What can hang from each mark:
Q292: Q43 Q947
Q764: Q947
Q34: Q4
Q891: Q947
Q947: Q34 Q294 Q413 Q588 Q764 Q891 Q911
Q588: Q947
Q486: Q43
Q240: Q486
Q4: Q34 Q911
Q911: Q4
Q43: Q292 Q486
Q413: Q947

Each row was made from one small tree. Brackets hold a mark, then the marks that hang from it, in the order of their numbers. Every link used is in the known rows. Write each row's tree.
Known rows:
{Q292 Q947}: [ -7.3  -3.8  -1.8  -1.3   1.4  -1.6  -1.2  -2.2  -4.0   0.7 -12.4   6.4
  -6.2  -5.6  -8.2 -14.9  -4.1  -6.8   0.7  -6.0  -3.4  -8.9  -5.1   3.9
 -10.3   8.3   1.1  -0.7]
{Q891 {Q947 Q413 Q764 Q911}}: [-14.2  -2.7   1.8  -9.3   5.6 -14.9   2.2   5.5  19.4   0.4 -27.3 -10.5
 -27.3  -9.7  51.1  23.1   3.1   5.4  11.9   4.1   3.2   6.6 -14.1  -7.3
  35.6  -6.0   2.7  22.6]
{Q43 {Q292 {Q947 Q891 Q911}} Q486}: [ -9.5 -14.3   1.5   8.9   4.2   3.8   1.2   8.4  -9.9   2.8  -2.5  23.2
 -35.5  -2.9   8.4  -3.5  -8.7  -5.4  -2.9  -4.8 -11.2   9.0 -26.7   2.4
   3.2   5.9  -5.9   6.0]
{Q292 Q43}: [ -0.3  -3.6   0.7   2.2   4.0  12.7   0.7   1.1  -0.9   0.7  -1.9  -5.7
 -11.2 -12.2 -23.6  -6.0   0.4 -10.0  -3.5  -7.9   5.2  -4.7  -4.6  -0.4
 -12.3  15.8  -2.1  -2.1]
{Q891 {Q947 Q294 Q764}}: [ -8.2  -6.5   5.5 -10.1  -2.0  -9.5  -1.2   8.8  17.0  -0.3 -13.4  -3.8
 -25.0  -7.0  26.5  16.9   1.9  -9.4   7.1   6.4   5.5   0.0  -7.5   1.6
  25.3 -10.4   3.4  23.6]
{Q486 {Q43 {Q292 {Q947 Q588 Q764}}}}: [  0.7  -8.1   3.4  -2.2   6.2 -19.7   8.0   5.8  -1.8   5.1 -24.6  12.4
 -27.3 -17.2  -2.4  -8.3  -1.2 -10.2  -5.8   1.4 -17.5  11.0 -15.9   2.9
  -1.7   5.5   1.0   5.7]
{Q588 {Q947 Q294 Q891}}: [ -8.9  -6.2   0.1  -4.9   0.8 -45.7   0.5   1.0  17.2  -1.6 -10.1  -7.4
 -30.5  -3.8  18.7  15.4   4.9 -16.1   8.0  21.4 -10.9  -4.2 -11.2  -2.1
  12.1 -18.9  -4.5  12.9]
{Q891 {Q947 Q34 Q294 Q413 Q764}}: [-16.4 -13.1   2.0 -14.3   3.1 -35.5  -0.7   9.2  29.0  -0.3 -18.1 -15.6
 -44.3 -10.1  45.4  19.2   2.9 -14.9  10.4  18.7  -2.6   1.4  -4.1  -2.9
  62.2  -4.0   0.4  32.5]
{Q764 {Q947 Q294 Q413 Q588 {Q911 {Q4 Q34}}}}: [-15.8 -27.4 -12.9  -2.0  19.5 -28.2   4.2   7.9   3.9   3.1  -6.9 -10.0
 -51.3 -19.6  32.5  11.5   9.2   4.2  10.5  22.0 -14.9   7.9 -20.0 -21.6
  69.5  12.4  -9.6  30.5]
{Q240 {Q486 Q43}}: [ -1.8   9.7  -0.4  -8.3   5.3  -7.2  -1.3  -2.8   5.0   3.3  11.1   5.4
   0.7  17.0  14.1   2.3   3.7  -2.3   0.9  -0.7 -10.1   5.5 -14.3   7.1
   4.1  12.4   3.5  -6.2]
{Q292 {Q947 Q294 Q413 Q588 Q764 Q891 Q911}}: [-28.4 -21.8   8.3 -14.9   7.2 -46.5   3.2   0.0  29.5   3.2 -23.5 -22.6
 -74.9 -16.5  51.3   4.4   2.2  -1.1  16.6  16.7 -18.3  17.2 -16.2 -10.6
  44.1  -9.3  -7.0  45.7]
{Q947 Q764 Q911}: [ -6.5  -1.0   2.5  -2.4   6.1  -0.9   2.2   2.2  11.8   0.7 -17.3   1.3
 -23.7  -2.3  36.7  12.2   0.1   6.2   6.1   2.2   5.2  15.6  -8.5  -7.3
  16.8  -3.8   3.0  12.0]
{Q891 {Q947 Q34}}: [ -3.1  -7.3  -4.6  -3.1  -8.2 -24.7  -4.2   8.0   6.5   0.0  -5.1  -0.4
 -10.9   1.8  18.4  11.8  -0.5  -8.8   4.6   2.2   6.7 -13.0  -5.8   1.9
  29.5   6.3   6.0   7.5]
{Q413 {Q947 Q34 Q588 Q764 Q891 {Q911 Q4}}}: [-21.1 -14.8  -0.8  -4.2   9.8 -26.6  -1.0   1.8  27.8  -1.2 -10.3 -17.2
 -41.3 -15.7  62.1  13.5   0.0   3.2  13.9  16.6   4.5  14.9 -23.9 -19.9
  55.6  10.3  15.3  28.3]
{Q43 {Q292 Q947} Q486}: [ -0.2 -12.4   0.5   9.9   6.4  23.5  -0.2  11.8 -19.5   2.3   0.0  30.0
 -11.0  -8.1 -30.9 -15.7 -10.7 -11.6 -10.6  -8.3 -13.0   1.8 -14.6   9.9
 -12.8  10.6  -3.6  -4.3]
{Q413 {Q947 Q34 Q294 Q764 Q891 Q911}}: [-18.4 -13.9  10.0 -10.6   3.8 -27.7   0.1  -4.0  35.8  -0.4  -7.0 -11.9
 -44.0  -8.4  75.8  22.0   3.6  -1.5  11.6  24.6   0.1  14.9 -21.4 -14.2
  61.6  -2.1   3.5  28.7]
{Q588 {Q947 Q34 Q413 Q764 Q891}}: [-18.5  -4.2  -5.8  -4.8  10.6 -67.2   3.2  -3.8  30.2  -3.5 -33.0 -13.5
 -45.8 -11.4  46.0  17.4   1.5 -17.8  12.0  27.1 -15.5   5.9  -6.5  -7.7
  32.5 -11.4   4.6  19.8]
{Q891 {Q947 Q413}}: [ -8.2  -2.2  -0.6  -7.1  -0.3 -11.5   0.0   3.5   8.0  -0.4  -9.8 -12.1
  -3.1  -7.6  15.1  11.5   3.6  -1.7   6.1   1.8  -2.1  -9.4  -5.7   0.1
  19.8  -2.4  -0.8  11.3]
{Q947 Q34 Q294 Q413 Q764 Q891 {Q911 Q4}}: [-29.7 -11.1  -4.8 -10.4  17.4 -37.1   1.1   5.8  35.3  -1.8 -17.2 -25.3
 -77.7  -7.9  75.2  15.8   2.8 -13.4  15.6  24.0   1.0  18.4 -11.8 -17.0
  77.5   1.8  -2.9  39.1]
{Q911 Q4}: [-6.2  2.2 -8.8  2.3  9.7 11.3 -1.3  5.7 -2.2 -2.3 -2.7 -2.8 -3.6 -4.5
 -0.9 -5.3 -1.7 -7.4  1.3 -2.0  8.4 -2.7 -2.4 -3.3  5.9  9.6  4.4  0.7]
{Q34 {Q4 Q911}}: [  5.2  -4.2  -1.3   3.3   6.2  15.1   6.5   8.1  -5.4  -4.8  -4.4  -1.0
 -34.0  10.9  11.2   5.2   4.8   2.9  -3.2   4.5  -5.0  -4.4   7.4  -4.7
  16.3  -3.7   6.6   5.5]
{Q34 Q4}: [  5.2   1.2   2.7   3.3   6.4   7.6   3.8   5.8  -1.0  -4.2 -11.3   1.4
 -18.0   4.2   1.9   7.9   8.6  -5.4  -4.7  -1.4  -5.4  -3.0   9.5   0.8
   9.5  -3.2  10.2   3.9]
{Q4 Q34 Q911}: [ -2.3 -10.1  -9.2   4.2  -0.8  -1.1   4.4  -0.1 -19.0  -1.4   8.9   7.3
 -24.4   8.5   7.3  -3.5  -1.9  16.3  -2.4   8.9  -5.0  -6.1   1.6  -5.6
  22.0  12.1  -3.9   2.3]
{Q43 {Q292 {Q947 Q294 Q891}}}: [-10.5 -15.9   3.2  -2.1   1.0 -15.9   1.0   4.2  -0.6   0.1  -7.0   4.6
 -36.5  -6.3   5.9  -9.2  -2.0 -22.5  -4.5   8.6  -9.9  -1.0 -10.9   1.9
   8.2  -1.7  -6.9  13.5]
{Q240 {Q486 {Q43 {Q292 {Q947 {Q34 Q4} Q588}}}}}: [  3.0 -15.0  -1.7  -2.5  10.4 -29.7   1.0  16.3  -3.5   2.4 -10.8  14.6
 -47.1  11.8   4.3  -3.9   6.4 -22.2  -9.6   2.9 -27.2   2.2 -10.4   7.0
  33.2  24.1  15.1   8.1]

Which tree is each row?
[ -7.6 -25.7   1.0  -8.4  10.0 -29.9   3.6   5.0  21.3   5.7  -7.1 -15.8
 -39.4 -16.5  35.5  17.8   8.9   3.5  13.0  21.7 -19.9  14.4 -20.1 -18.3
  48.7 -10.3 -13.2  30.0]  {Q764 {Q947 Q294 Q413 Q588 Q911}}
[ -9.8 -13.8  -0.4  -3.2   4.3 -23.1   2.7  -3.5  19.2   2.2  -4.3  -3.8
 -37.1  -3.3  50.6  21.5   5.8  -6.5  11.9  17.2  -7.2   9.0 -24.6 -13.9
  29.9 -12.1  -7.7  19.3]  {Q764 {Q947 Q294 Q891 Q911}}
[-30.3 -10.0 -11.1  -5.0  22.3 -54.5   5.5   3.5  18.6  -3.7 -31.9 -11.9
 -72.1 -15.8  59.4  22.0   7.7  -8.6  13.8  30.1 -10.0   7.5 -17.5 -15.6
  62.0  -0.5  -2.9  32.7]  {Q588 {Q947 Q294 Q413 Q764 Q891 {Q911 {Q4 Q34}}}}
[ -4.2 -38.5   3.8   1.8   2.0 -19.4  -2.6  25.7  -2.0   7.5   4.3  17.4
 -62.2  -7.3   1.2  -3.4  -6.6  -7.4  -1.7   8.5 -17.8  12.3 -23.7  -0.3
  50.3  11.0 -10.9  24.2]  {Q43 {Q292 {Q947 Q34 Q294 Q588 Q911}} Q486}
[ -9.8 -12.6   8.9  -9.5   5.8  -9.7  -1.1  -0.5  25.8  -0.9  -5.1  -4.9
 -18.7 -13.4  37.1  10.3   1.3  -6.9   4.2  21.1  -1.4   7.8  -9.6  -6.7
  45.7   3.0   6.0  18.6]  {Q413 {Q947 Q34 Q294 Q764}}
[ -3.0 -17.0  -2.1  -5.4   6.2 -44.8   6.5   6.7   2.4   6.1 -16.1  -1.2
 -34.1 -15.7   3.2 -10.0   1.7 -13.0  -4.3  10.5 -27.2   2.8 -13.5  -0.4
  33.6  15.5  -8.7   6.8]  {Q486 {Q43 {Q292 {Q947 Q34 Q413 Q588}}}}
[-28.7 -11.5 -10.0  -9.1  21.3 -63.7   1.6   8.7  38.5  -2.9 -35.3 -21.0
 -76.5 -13.4  72.4  23.7   4.4 -22.4  18.4  33.3  -5.5  10.4 -19.2 -17.1
  71.9  -6.6  -0.7  35.9]  {Q588 {Q947 Q34 Q294 Q413 Q764 Q891 {Q911 Q4}}}
[  1.7 -22.5   2.6   8.9   2.5   9.3  -0.5  16.4 -18.3   4.5   3.7  22.8
 -21.5 -11.9 -37.6 -16.2  -9.6  -4.9  -8.2  -5.6 -19.3   6.5 -15.3   7.0
  -6.1   8.8  -3.8   6.1]  {Q43 {Q292 {Q947 Q588}} Q486}
[ -6.6 -20.7  -2.0  -6.5   5.3 -29.8   5.8  17.6  17.4  -3.9 -23.6 -19.3
 -72.8  -2.3  45.7  21.1   5.7  -1.0   8.1  16.8 -12.4   0.1   3.6 -10.3
  65.9  -5.5  14.0  37.6]  {Q891 {Q947 {Q34 {Q4 Q911}} Q413 Q588 Q764}}
[-24.7 -22.2   2.9  -2.3   9.2 -16.8  -0.8   2.7  15.3   2.5   0.9  -8.9
 -71.0 -18.9  -6.2 -11.7  -4.5 -26.8   4.3   4.8 -17.5  -2.2 -17.7   3.1
  29.9  21.3 -14.1  22.6]  {Q292 {Q43 Q486} {Q947 Q34 Q294 Q413 Q891}}
[-21.8 -28.0 -10.8  -6.4  15.6 -54.3   1.2   6.7  30.5   2.4  -7.1 -26.0
 -69.4 -15.7  61.1  17.9   6.4 -11.9  19.0  29.7 -12.8  12.8 -24.0 -24.6
  78.7   1.1  -6.6  39.2]  {Q764 {Q947 Q34 Q294 Q413 Q588 Q891 {Q911 Q4}}}
[-15.1  -8.8   6.7 -12.7  12.4 -12.5   3.8   4.3  25.7   1.6 -16.8 -15.3
 -46.1  -9.2  49.3  15.6   5.4   3.0   9.8  16.0  -5.6  19.8  -6.9 -10.6
  47.7 -10.1  -8.7  30.2]  {Q947 Q294 Q413 Q764 Q911}
[-11.8 -15.5   8.0  -6.5   8.5  -8.6   6.4   1.6  26.7  -7.3  -7.6 -12.8
 -66.7   0.6  65.1  18.8   6.4  -6.9   4.3  29.2  -9.0   5.3  -5.3 -13.0
  63.2  -6.1  13.0  29.9]  {Q413 {Q947 {Q34 {Q4 Q911}} Q294 Q764 Q891}}
[  4.2 -21.4  -4.2  -0.7  -6.1 -24.3   2.0  20.5   2.8  -2.5  -6.1  -9.0
 -55.5   8.6  23.9  17.2   4.9   0.4   4.2   9.1  -5.2 -13.0   1.0  -5.7
  51.9  -0.6  13.0  23.1]  {Q891 {Q947 {Q34 {Q4 Q911}} Q588}}
[ -8.0   0.9   1.1  -5.8  16.4  -9.9  10.7  -0.6   3.7   2.6 -32.5   8.0
 -24.2 -19.5  11.9  -7.4   0.4 -15.9  -5.7   4.2 -18.7   9.5 -13.9   2.4
   5.1   6.2  -4.6   0.9]  {Q486 {Q43 {Q292 {Q947 Q413 Q764}}}}
[-18.4 -25.4  -6.3 -12.8   5.0 -45.0  -3.6  23.0  23.8   2.6  -7.6 -27.1
 -59.3 -11.3  46.8  19.2   5.9  -4.8  16.2  16.3   1.3  -0.9 -17.5 -13.2
  87.7   8.3  -3.8  40.4]  {Q891 {Q947 Q34 Q294 Q413 Q588 {Q911 Q4}}}
[-16.1  -9.6  -9.7   4.4  12.0  -3.1   0.8   8.2  -6.2  -1.1 -18.8   6.2
 -35.8  -7.4  21.9  -9.1  -4.6 -15.8  -0.7  -1.4   4.7   0.7 -21.4  -7.0
  12.3  13.8   1.4   7.5]  {Q43 {Q292 {Q947 Q891 {Q911 Q4}}}}
[-17.6  -7.7  14.0 -10.3   5.5  -7.7   2.1  -6.1  30.1  -0.6  -7.8 -10.9
 -30.9 -11.3  64.9  20.7   4.8   5.6  10.5  18.6  -0.4  15.7 -23.3 -12.9
  37.7  -9.3   2.3  25.3]  {Q413 {Q947 Q294 Q764 Q891 Q911}}
[  1.3  -5.0  -3.4  -1.4  14.3 -15.5   1.5  11.7  -5.2   0.1 -14.1  22.4
 -37.0  16.3  10.4  -3.4   5.6 -29.2 -12.1   0.2 -20.1  -2.6 -10.2   9.7
  27.3  25.7  14.9  -2.5]  {Q240 {Q486 {Q43 {Q292 {Q947 {Q34 Q4}}}}}}
[-12.2   0.8  -8.1   0.9  12.3 -14.6   6.7   4.2  -3.4   2.1 -20.1   9.0
 -34.0  -6.9  27.3  -4.5   0.2 -16.0  -1.6  -1.6  -2.8   2.0 -31.2  -3.5
  11.9  16.5  -3.5  -3.2]  {Q486 {Q43 {Q292 {Q947 Q891 {Q911 Q4}}}}}
[-15.8  -6.3   5.3 -10.0   3.7 -26.3   2.4  -4.1  20.2  -0.7   2.3 -23.5
 -34.3  -4.8  30.0   7.4   6.1  -6.7   7.3  17.7 -12.6   6.3  -2.3  -4.9
  30.6 -11.0 -12.0  22.9]  {Q947 Q294 Q413 Q891}
[-11.0  -8.3   4.0   6.6  12.0  29.5   0.7   4.0  -2.2   2.0 -14.1  15.9
 -33.8 -21.6 -34.0 -17.4 -10.8 -15.8  -2.0 -16.1  -4.3   2.6 -16.3   8.2
 -23.7  21.8   1.7   3.5]  {Q292 {Q43 Q486} {Q947 Q764}}
[  0.4  -3.0  -0.4  -1.1   5.7  -9.9   6.9   4.9  -7.4   5.8 -19.8  18.6
 -17.3  -5.5  12.4  -3.1   1.1  -6.2  -6.1  -3.5  -9.1   2.4 -25.1   1.1
   7.0  11.9  -7.8  -9.2]  {Q486 {Q43 {Q292 {Q947 Q911}}}}
[ -5.6  -5.1  -3.6  -0.2   0.2 -40.7   5.5  -1.9   0.3   2.5 -12.7  11.2
 -32.8  -2.4  17.6  -6.4  -1.3 -23.9  -5.6   6.1 -14.4  -2.4 -16.8   3.9
  14.5  12.7  -3.0  -4.9]  {Q486 {Q43 {Q292 {Q947 Q34 Q891}}}}
[ -1.8 -30.6  -3.9  -0.1   4.1 -39.7   6.2   8.5  16.8  -2.2  -0.7 -12.1
 -82.1   4.0  43.8  19.2   8.2 -11.7   8.0  30.1 -22.0   2.8  -6.6 -17.0
  60.7 -11.8   3.7  33.5]  {Q764 {Q947 {Q34 {Q4 Q911}} Q294 Q588 Q891}}
[ -7.9 -10.1   1.8   7.6   7.0  27.3  -1.4   4.6 -10.3   3.1  -1.6  14.5
 -23.3 -17.3 -46.8 -20.7  -8.9 -13.8  -4.1 -18.7  -5.5  -7.5 -17.1   9.4
 -24.9  25.5  -4.3  -4.0]  {Q292 {Q43 Q486} Q947}
[-12.9 -15.8   1.7  -3.9  -2.2 -51.7   0.7   2.5  24.5   1.6 -10.9 -12.9
 -59.5  -1.1  56.9  16.8  -0.2   3.8  13.2  14.6  -3.2  20.3 -10.0 -13.0
  46.9  -4.3   5.7  31.7]  {Q947 Q34 Q588 Q764 Q891 Q911}
[-17.0  -8.3  -2.4  -5.8   3.1 -45.2   1.4  -3.3  21.8   0.3  -7.1 -18.7
 -45.2   1.8  57.0  14.5   3.3   0.4  11.0  15.0  -6.2   8.4  -8.8 -11.6
  52.7   1.6  -5.9  19.9]  {Q947 Q34 Q413 Q891 Q911}
[-14.0 -27.5  -2.1  -7.6   4.8 -60.7   1.8  -1.8  29.3   2.6  -0.8 -23.6
 -53.9 -13.7  40.7  13.9   6.1 -13.6  13.7  31.4 -24.8   9.9 -12.3 -15.2
  57.6  -7.8  -8.6  35.2]  {Q764 {Q947 Q34 Q294 Q413 Q588 Q891}}
[-23.1 -16.9   2.5  -6.4   5.4 -28.6  -0.1  -1.6  22.6   0.2 -21.5  -9.7
 -72.2 -17.5  14.4  -8.9  -3.4 -33.7   5.2   6.1  -0.9  -0.6 -10.5  -1.2
  20.0  15.9   0.3  25.9]  {Q292 Q43 {Q947 Q34 Q294 Q764 Q891}}
